What can hang from each mark
q684: q343 q353
q359: q579 q979
q914: q447 q684 q979
q343: q422 q914
q979: q359 q684 q914
q890: q343
q353: q979
q944: q343
q447: q944
q579: q359

Known rows, with every way that one mark hangs from another
(q353 (q979 (q684 q343) q914)): [-0.42  0.49 -1.17  1.45 -1.32 -1.24 -2.06 -0.32 -0.24 -0.96 -0.84  0.80
 -2.36  2.55  0.68  0.11 -0.76 -0.53  0.19 -4.34 -1.81 -1.47  0.94  1.30
 -0.32]
(q579 (q359 (q979 q914))): [-0.50  0.00 -1.67  0.56  1.42  0.12 -1.34  0.39  1.56 -3.36 -0.99  0.75
  1.78 -2.17 -1.80 -1.55  1.81  0.91  0.72  1.04 -1.37 -0.77  1.44 -1.17
  0.01]
(q353 (q979 (q359 q579) q914)): [-0.74  0.13 -1.72  0.86 -0.44  0.20 -1.26  0.32 -0.45 -2.71 -0.97  0.65
  0.14  2.61 -1.86 -0.21  3.12 -0.40  1.79 -1.01 -1.36 -0.64  3.04 -1.37
  0.37]
(q447 (q944 (q343 (q914 (q979 q359))))): [-3.25  0.29  1.39 -0.05 -1.47 -0.17  0.59  0.32 -0.38  0.69 -1.69  1.14
  4.90 -2.08 -1.88 -0.82  2.53 -0.69  1.45  2.71  1.24  3.50 -0.72 -1.43
  2.27]
(q447 (q944 (q343 q422 (q914 (q979 q359 q684))))): [-3.07  1.46  1.31 -1.64 -3.33  0.26  1.79 -0.70 -0.68  0.47 -0.98  1.24
  5.27 -3.97 -2.47 -0.85 -1.00 -0.71  1.13  1.39  1.58  3.09 -2.28 -2.76
  2.00]
(q359 q579 (q979 (q684 q343 q353))): [ 0.02 -2.43 -0.41  0.84 -2.63 -0.37  0.38  0.87  0.42  0.84  0.87  0.17
 -4.40 -2.65  1.63  0.99  1.68 -0.28 -0.19 -3.33 -1.31 -2.80 -0.18  1.94
 -0.80]
(q979 q359 q684 (q914 q447)): [-1.27  2.12 -1.58 -0.43 -0.73 -1.22 -1.05 -1.15  0.27 -1.40 -0.02 -0.59
 -0.42 -2.46 -0.87 -1.12  2.37  0.26 -0.11  1.24 -2.09  0.60 -0.12 -1.06
  1.12]
(q343 q422 (q914 (q447 q944) (q979 (q684 q353)))): [-1.79  1.09  1.20 -0.36 -1.68  1.27  3.25 -0.85 -0.05  3.15  1.28 -0.20
  0.35 -2.49  1.96  0.30 -2.51  0.13 -1.10  2.05  1.02  2.70 -1.63 -0.07
  0.53]
(q890 (q343 q422 (q914 q979))): [ 1.39  0.12  1.70 -0.94 -1.01  0.34  0.75  0.02 -0.44  0.47 -0.29  0.49
  4.04  3.99 -3.09  0.19 -2.49  0.37 -0.36 -1.48  2.33  1.53 -0.17  1.56
  0.79]
(q684 (q343 q422 q914) q353): [ 1.27 -1.56  1.68 -0.59 -0.35 -0.39  0.18 -0.40 -0.91  3.65 -0.05 -0.81
 -1.67  4.13  2.38  0.95 -2.42  0.21  0.10 -2.31  1.29 -2.90 -1.01  2.10
 -0.16]
(q353 (q979 q684)): [ 1.33 -0.23  0.12  1.51 -0.48 -0.70 -2.75  0.15  0.05 -2.55 -1.47  0.91
  1.66  1.61 -0.23  0.92 -1.58 -0.92  0.71 -1.36 -0.56 -1.43 -0.08 -0.64
 -0.13]
(q914 q684): [ 2.33 -1.52  0.72  0.48  3.52 -0.35 -2.23  0.46  0.40 -1.45 -1.13 -0.56
  0.81  1.06  1.03  0.61 -0.60  0.39 -0.30  1.61  0.36  0.16 -0.77 -0.18
 -1.15]
(q353 (q979 (q359 q579) (q914 (q447 q944) q684))): [-2.91  0.26 -1.56  1.51  1.42  1.72  0.66  0.88  0.13 -1.48  1.05 -0.01
 -1.95 -1.85  0.43  0.19  3.20 -0.31  0.42  2.59 -1.09  0.88  2.10 -0.80
 -1.19]
(q359 q579 (q979 (q684 q353) (q914 q447))): [-0.45  0.03 -1.55  0.56 -1.66 -0.05  2.26  0.29  1.05  0.01  1.99 -0.53
 -3.86 -4.24 -0.26  0.16  2.44  0.36 -0.78  0.06 -1.91 -1.52  1.54 -0.54
 -0.48]
(q944 (q343 q422 (q914 (q684 (q353 (q979 q359)))))): [ 1.99 -0.80  1.68 -1.23  1.21  0.68  1.36  0.80 -1.12  2.26 -0.01  0.84
  3.40  2.16 -0.78  0.70 -0.21 -1.52  1.28 -1.65  2.52 -1.94 -1.27 -1.90
 -1.61]
(q343 q422 q914): [ 1.49 -0.37  1.99 -0.93  0.28 -0.39 -0.87 -0.47 -0.54 -0.86 -1.11 -0.75
  2.52  2.82 -0.92  0.54 -3.40  0.42  0.73  0.80  1.90 -1.87 -0.47 -1.01
  0.50]
(q343 q422 (q914 (q447 q944) (q684 q353) q979)): [-0.05 -0.07  1.72 -0.35  2.34  2.26  3.64  0.28 -0.02  3.35  1.84 -0.54
 -0.29 -1.06  3.23  0.53 -1.88  0.37 -1.49  3.32  2.14  3.43 -1.28  0.37
 -1.19]
(q359 q579 (q979 (q684 q343) (q914 q447))): [-0.43 -0.05 -1.11  0.54 -2.83 -0.09  1.15  0.77  0.95 -1.55  2.11 -0.64
 -5.59 -4.57 -0.32  0.31  1.64  0.47 -1.05 -1.62 -1.70 -1.37  1.70  1.05
 -0.43]
(q343 q422 (q914 (q684 (q353 (q979 q359))))): [ 1.41 -0.29  0.96 -0.45  1.99  1.11  0.78  0.27 -1.21  1.45  0.17  0.67
  1.50  3.35  1.12  0.55 -0.08 -0.99  0.74 -1.45  1.62 -1.78 -1.00 -0.77
 -2.07]
(q979 (q914 q447)): [ 0.97  0.46 -0.60  0.40  1.70 -0.86 -1.20 -0.29  0.62 -0.98 -0.19 -1.11
 -1.22  0.98 -0.02 -0.20  0.13  0.71 -0.43  2.32 -0.79 -0.03  1.56 -0.30
  0.94]
(q353 q979): [ 2.05 -1.27  0.34  1.66  1.35 -0.42 -3.09  0.81 -0.04 -2.05 -1.65  0.84
  1.57  3.76 -0.07  0.99 -1.12 -0.83  1.09 -0.16  0.11 -1.38  1.13 -0.26
  0.09]
(q353 (q979 q359 (q684 q343) (q914 q447))): [-1.05  1.57 -1.66  0.66 -1.83 -0.55 -1.06 -0.13 -0.29 -0.56  0.76  0.47
 -3.13 -0.21  0.62 -0.39  2.22 -0.89 -0.15 -2.87 -2.07 -0.63  0.79  1.32
  0.08]
(q447 q944): [-2.16 -1.46  0.36  1.36  1.37 -1.02 -2.84 -0.14  0.32 -0.53 -2.06  0.21
  1.71 -0.06  1.11  0.29 -1.15  0.14  0.91  3.28 -0.52 -0.44 -0.49  0.04
  1.54]
(q579 (q359 (q979 (q684 q343) (q914 (q447 q944))))): [-4.38  0.59 -1.90  1.21 -1.10  0.65  0.12  0.14  1.77 -1.03  1.21  0.30
 -2.08 -7.46  0.89 -1.21  1.49  0.65 -0.57  0.88 -2.52 -0.13 -0.09  1.50
 -0.25]
(q944 q343): [ 2.16 -1.82  1.16 -0.03  0.77 -1.67 -2.19  0.63  0.28 -0.65 -1.98 -0.15
  3.06  0.87 -1.73  0.55 -0.93 -0.37  1.01  1.32  0.80 -0.89 -0.11 -1.28
  1.30]

Rows
[ 2.17  0.78  0.23  0.18 -0.73  0.30 -0.02  0.20  0.83 -1.54  0.27 -0.26
  0.24 -2.07  0.31  0.19 -0.71  0.06 -1.39  1.57 -0.07  3.79 -0.11 -0.12
  0.74] => (q914 q447 (q979 q684))
[ 1.97 -0.92  2.62 -1.47 -0.54 -0.88 -0.26  0.07 -0.42 -0.03 -1.27 -0.60
  4.38  1.60 -2.68  0.72 -3.52 -0.14  1.09  0.71  2.77 -1.92 -0.61 -2.01
  0.96] => (q944 (q343 q422 q914))
[-0.40  0.03 -1.70 -0.04  3.42 -0.73 -0.55 -0.74 -0.20  1.66 -0.72  0.04
 -1.13  1.37  1.53 -1.22  3.76  0.38  0.05  0.28 -1.38  0.29 -0.58 -0.31
 -0.73] => (q979 q359 (q914 (q684 q353)))
[-0.27  1.56  0.50 -1.45 -2.22  0.42  2.01 -1.19 -0.93  1.67 -0.17  0.64
  2.03 -0.10  0.14 -0.79  0.14 -0.27  0.13 -1.21  0.80  2.18 -1.92 -1.08
  0.57] => (q343 q422 (q914 (q979 q359 (q684 q353))))
[ 0.01  0.76 -0.84  0.42 -1.13 -1.33 -0.85 -0.64  0.45  0.09  0.63 -1.12
 -4.00 -0.56  1.13 -0.17 -0.12  0.52 -1.26 -1.06 -1.80 -0.34  0.09  1.82
  0.28] => (q979 (q684 q343) (q914 q447))
[ 0.11 -1.82  0.93 -0.13  2.63  0.78 -0.23  0.64  0.17  1.66  1.30 -0.90
 -2.54 -1.54  3.85  1.06 -3.82  0.27 -1.14  2.17  1.02 -0.15 -1.43  2.09
 -1.01] => (q914 (q447 q944) (q684 (q343 q422)))
[ 2.37 -0.30 -0.25 -0.36  3.12  1.45  1.43  0.88  0.34  1.93  1.23 -0.04
 -1.45 -1.06  2.57 -0.33  3.68 -0.20 -1.28  2.13  0.12  4.25 -0.70  0.74
 -0.83] => (q914 q447 (q684 q353) (q979 q359))
[-0.97 -2.53  0.33  1.40  3.12  0.23 -0.08  0.75  0.42  4.26  1.19 -0.99
 -4.52 -1.21  5.65  1.13  0.18 -0.02 -1.35  1.80 -0.43 -0.24 -1.48  3.64
 -1.40] => (q914 (q447 q944) (q684 q343 q353))
[-2.21  1.28  1.11 -1.06 -0.72  1.70  1.75 -0.11 -0.44  0.56  0.71  0.15
  2.23 -2.29  0.04 -0.53 -0.49  0.00  0.22  3.92  1.49  3.42 -0.51 -0.81
  1.63] => (q343 q422 (q914 (q447 q944) (q979 q359)))
[ 2.80 -0.83  1.73  0.12  1.73  1.22  1.92  1.03 -0.38  3.29  2.20 -0.30
  0.98  4.41 -0.16  1.84 -2.12 -0.59 -1.17 -2.09  2.35 -2.58 -0.41  2.66
 -2.86] => (q890 (q343 q422 (q914 q447 (q684 (q353 q979)))))
[ 2.78 -0.19  2.52 -1.61 -0.91  0.27  1.48  0.39 -0.30 -0.01 -0.88  0.19
  4.31  1.50 -2.76  0.21 -3.00 -0.19  0.47  0.44  3.38  2.24 -0.06 -2.00
  1.22] => (q944 (q343 q422 (q914 q979)))
[-0.29 -0.93 -1.76 -0.31 -0.98  0.67  0.53  0.03 -1.27  1.76  0.46  0.66
 -3.35  4.32  1.02  0.21  1.09 -0.64  1.35 -4.24 -0.87 -2.16  2.15  0.70
 -0.22] => (q684 (q343 q422) (q353 (q979 (q359 q579) q914)))
[-0.13 -0.88 -1.09  0.87 -0.29 -0.41 -0.09  0.73  0.71 -3.12 -0.23  0.31
 -1.41 -1.24 -2.01 -0.24  1.79  0.58  0.65  0.57 -0.93 -1.56  2.70 -1.41
  0.43] => (q359 q579 (q979 q914))
[ 1.68 -0.60 -0.25 -0.86  2.61 -0.30 -0.61 -0.38 -0.26  0.18 -0.02 -0.53
 -2.69  2.55  1.84 -0.16 -2.85  0.82 -0.80 -1.49  0.27 -0.63 -0.21  0.77
 -1.24] => (q979 (q914 (q684 (q343 q422))))
[-1.09 -0.03 -1.60 -0.03 -0.35 -0.51 -1.14 -0.37 -0.18 -2.10 -1.21 -0.53
  0.27  0.77 -1.88 -0.79  3.71  0.55  1.34  1.00 -1.55  0.16  1.83 -1.35
  1.13] => (q979 (q359 q579) q914)
[-0.83 -0.31 -2.02  1.17 -0.06  0.07 -0.36  0.17 -0.62  0.15 -0.61  0.68
 -1.13  3.34 -0.29 -0.06  4.05 -0.60  1.61 -1.60 -1.64 -1.05  2.64 -0.74
 -0.02] => (q684 (q353 (q979 (q359 q579) q914)))
[-0.20  0.01  0.87 -0.59 -2.60  1.20  0.39  0.18  0.69 -1.63  0.51  0.17
  1.42 -3.64 -0.90 -0.24 -1.71  0.43  0.18 -2.61  0.64 -2.57 -1.56  0.51
 -1.28] => (q579 (q359 (q979 (q684 (q343 q422 q914)))))
[-2.01  0.54 -0.49 -0.89 -0.79 -1.10  1.81 -1.14  0.25  3.47  0.57 -0.48
  0.58 -3.14  0.23 -0.04 -3.09 -0.14 -0.28  1.80 -0.26 -0.56 -1.05 -1.69
  1.23] => (q979 (q684 q353) (q914 (q447 (q944 (q343 q422)))))
[-0.13 -0.03 -1.40  0.91  2.11  0.01 -1.69  0.47 -0.55 -0.52 -0.34  1.06
 -2.67  2.41  1.32 -0.54  2.71 -0.58  0.39 -3.00 -1.18 -0.52  0.89  1.22
 -1.44] => (q353 (q979 q359 (q914 (q684 q343))))
[-1.99  1.82 -1.77 -0.12 -0.84 -1.85 -2.01 -1.56 -0.11 -1.76 -1.60  0.31
  1.13 -0.91 -1.18 -1.53  2.23  0.11  0.75 -0.12 -2.19 -0.05 -0.53 -1.55
  1.26] => (q979 q359 q684 q914)
[ 1.78  0.33 -0.44  0.20  3.62 -0.04 -0.48  0.10  0.75 -0.94  0.54 -1.44
 -1.72  0.17  0.93 -0.02  0.25  0.92 -1.35  2.35 -0.36  0.68  0.79 -0.18
 -1.02] => (q979 (q914 q447 q684))
[ 1.07  0.24  1.96 -0.77 -2.40 -0.08  0.39 -0.48 -0.30  0.72  1.30 -1.74
 -1.43 -0.39  0.83  1.12 -3.55  0.25 -0.92 -1.31  0.99 -1.82 -1.38  1.43
 -0.28] => (q979 (q684 (q343 q422 (q914 q447))))
[ 0.61  0.02 -0.33 -0.41 -1.98 -0.03 -2.06 -0.12 -0.99 -0.79 -0.44  1.36
 -0.28  1.14  0.60  0.32 -1.98 -1.43  1.17 -3.90 -0.24 -2.03 -0.95  0.31
  0.12] => (q353 (q979 q359 (q684 (q343 q422))))
[-2.37  1.40  1.54 -0.26 -2.89  0.83  2.21 -0.38  0.06  1.49  1.26  0.10
  3.30 -1.81 -1.76  0.26 -3.24  0.13 -1.30  0.92  1.55  2.41 -1.48  1.75
  0.86] => (q890 (q343 q422 (q914 (q447 q944) (q979 q684))))
[-0.89  1.00 -1.42  0.39 -0.82 -1.64 -0.98 -0.49  0.76 -2.62 -0.74  1.13
 -0.62 -3.06 -1.28 -0.87  0.53  0.25  0.07 -0.56 -1.60 -1.55  0.31 -1.44
  0.68] => (q359 (q979 q684 q914))
[-0.83  0.42 -1.01  0.58 -1.24 -1.98 -1.95 -1.12  0.08 -0.41 -0.98 -0.31
 -2.63  0.85  0.82 -0.43 -0.38  0.55 -0.37 -2.54 -1.98 -0.88 -0.18  1.43
  0.53] => (q979 (q684 q343) q914)
[-0.62  0.59 -1.41  0.37  0.00 -2.06 -0.83 -1.48  0.12  1.21 -1.07 -0.22
 -0.78  1.16  0.94 -0.56  0.66  0.46 -0.19 -0.95 -2.07 -0.84 -0.52 -0.27
  0.44] => (q979 (q684 q353) q914)
[ 0.89  0.63  1.26 -1.52  0.39  1.16  1.35  0.24 -0.68  0.67  0.34  0.77
  3.96  1.84 -2.56 -0.66  0.22  0.14 -0.51 -1.09  2.41  2.64 -1.44  1.18
 -0.71] => (q890 (q343 q422 (q914 q684 (q979 q359))))
[ 1.37 -0.68 -0.72  0.47  1.88  1.15  1.53  1.57  1.26 -2.59  2.08 -0.82
 -3.76 -3.59 -0.61  0.31  2.39  0.82 -1.04  2.03 -0.35 -0.18  2.42 -0.81
 -1.80] => (q359 q579 (q979 (q914 q447 q684)))
[-0.39  0.00 -1.45 -0.20  1.66  0.19 -0.36 -0.04 -0.02 -2.15 -0.47 -0.68
 -0.57  0.05 -0.94 -0.62  3.73  0.70  0.54  1.17 -1.19  0.76  0.98 -1.36
 -0.90] => (q979 (q359 q579) (q914 q684))
[ 0.78  1.06  1.27 -1.74 -1.42  0.95  1.88  0.31 -0.47  1.09  1.26  0.06
  3.09  1.17 -3.10 -0.44  0.14 -0.07 -0.52 -0.05  2.12  2.37 -0.20  1.52
  1.07] => (q890 (q343 q422 (q914 q447 (q979 q359))))
[ 1.80  0.25  1.90 -0.96 -0.15  0.90  0.69 -0.19 -0.43 -0.88 -0.74  0.12
  2.49  2.52 -0.80  0.10 -2.97  0.47 -0.03  0.47  2.36  2.16  0.09 -1.00
  0.63] => (q343 q422 (q914 q979))
